Each row was made from one small tree. The marks that hang from a mark follow it in brackets, in alphabetical order. Every link used is in the known rows. Write each row's tree.
Known rows
E(Y): -134 182 28 -217 551 106 111 170 -21 8 156 -166 100 85 -349 108 76 -109 181
A(N(L)): -35 -50 14 -90 572 -24 -146 -45 -321 -17 201 -42 176 -130 48 -20 -166 -360 258
L(N): -16 27 274 -86 482 -28 -51 292 -258 89 -45 -77 90 -244 179 136 -400 35 259
M(A L(N(E))): -312 256 336 -187 319 162 140 396 -432 291 78 -71 -7 129 489 112 -219 213 100
J(N(E L(M(A)))): -235 171 162 -287 560 12 76 -108 -325 -48 42 155 118 63 54 112 -361 -107 355
L(M N(J)): -113 -29 374 -226 500 72 -154 141 -298 235 -14 63 309 -313 364 -15 -385 80 298
N(A E(Y) J): -27 285 -309 -274 818 69 288 -445 137 -143 -196 141 765 152 -386 -26 -12 -335 313
Y(E): 58 76 14 -160 541 -160 221 23 214 -171 -32 -48 -23 39 215 -159 -129 -148 201
N(E(Y(T))): -190 271 -86 -195 674 -131 311 -110 100 -173 -18 -53 100 79 32 61 -38 -254 197
L(M N(A E(Y(T)) J)): -198 199 134 -281 714 204 -3 -208 -203 9 -114 159 544 -137 281 110 -409 -140 396
M(A(N(E(Y(T)) J)) L): -381 237 47 -261 490 158 198 212 -438 133 151 -81 122 145 242 -3 97 -99 27
N(E(Y) J L): -160 83 -156 -143 893 -92 236 -627 -45 74 31 241 596 129 -254 -80 -51 -375 358
A(N(E(Y(T)) J L(M))): -214 49 -128 -162 849 -17 -14 -371 -283 -42 152 151 424 -90 40 -49 -118 -528 304
M(A(N(E J L))): -158 161 -82 -210 566 28 -44 73 -260 155 122 98 334 55 4 -12 -61 -222 166
L(M N): -122 49 439 -204 387 105 -200 277 -285 194 65 -13 92 -253 498 87 -456 115 303
J(N(A E(Y) L)): -152 254 -51 -269 733 142 167 -338 -278 -259 -53 129 343 161 -362 227 -328 -283 447
N(A E J): 78 185 -236 -261 685 -77 267 -453 163 -136 -294 144 740 40 -80 -159 -101 -264 293
T(Y(E)): -127 187 114 -333 712 72 244 191 195 -81 205 -210 32 28 -59 -34 -104 -162 89
L(M(A) N(E J)): -228 192 264 -247 543 86 -97 170 -256 310 -19 208 370 -136 429 61 -406 72 280

Write each row's tree
-11 67 -179 -83 743 -210 56 -33 -129 -64 -27 57 373 -191 -59 -101 -108 -417 197 -> A(N(E J))
-304 170 110 -298 687 30 154 -241 -333 -182 50 112 97 49 -36 170 -303 -227 386 -> J(N(E(Y(T)) L(M)))
-293 176 408 -214 233 236 69 487 -500 323 114 -150 -38 84 445 101 -162 277 77 -> M(A L(N))
-343 257 56 -233 482 170 154 265 -421 218 178 -55 162 181 141 6 80 -77 48 -> M(A(N(E(Y) J)) L)
-340 242 210 -292 643 165 -37 111 -307 230 25 170 344 -87 324 143 -331 -2 277 -> L(M(A) N(E(Y(T)) J))
5 175 -106 -179 607 37 127 -666 17 -138 -67 158 538 211 162 -33 -301 -308 426 -> N(A E L)
-147 138 47 -226 409 116 -139 260 -315 156 216 -29 145 52 56 49 -54 -131 137 -> M(A(N(L)))
-183 142 198 -147 558 151 233 -52 -339 85 -63 -45 304 28 234 41 -227 -9 245 -> M(L(N(A E(Y) J)))
27 138 12 -131 709 -11 75 -146 -147 -16 -269 133 570 -175 67 77 -437 -140 364 -> L(N(A E J))
-55 69 97 -309 523 149 53 -200 -355 -210 -55 25 269 29 -203 126 -318 -143 396 -> J(N(A L))
-115 62 0 -96 637 -70 -117 -184 -242 -8 192 98 229 -80 275 -31 -267 -407 311 -> A(N(E L(M)))
-58 84 -90 -308 695 76 86 -868 -15 2 -97 319 859 119 205 -211 -237 -314 454 -> N(A E J L(M))
-172 262 11 -231 678 -59 230 107 -185 -207 -61 18 60 24 -344 212 -226 -167 292 -> J(N(E(Y)))
-207 215 176 -312 327 116 -146 295 -141 177 197 -2 104 5 396 -26 -123 -18 152 -> L(M(A(N(E))))
-283 215 106 -364 449 151 -65 174 -174 116 176 8 183 1 294 -21 -22 -104 146 -> L(M(A(N(E(Y(T)) J))))
-195 72 27 -264 646 -60 77 -522 -96 230 47 310 564 101 277 -212 -142 -184 317 -> N(E J L(M(A)))
-76 182 15 -272 534 129 25 -671 -1 -55 9 203 533 206 382 -71 -342 -259 453 -> N(A E L(M))
-204 86 365 -291 430 188 -199 311 -362 356 39 93 313 -198 362 46 -329 164 239 -> L(M(A) N(J))
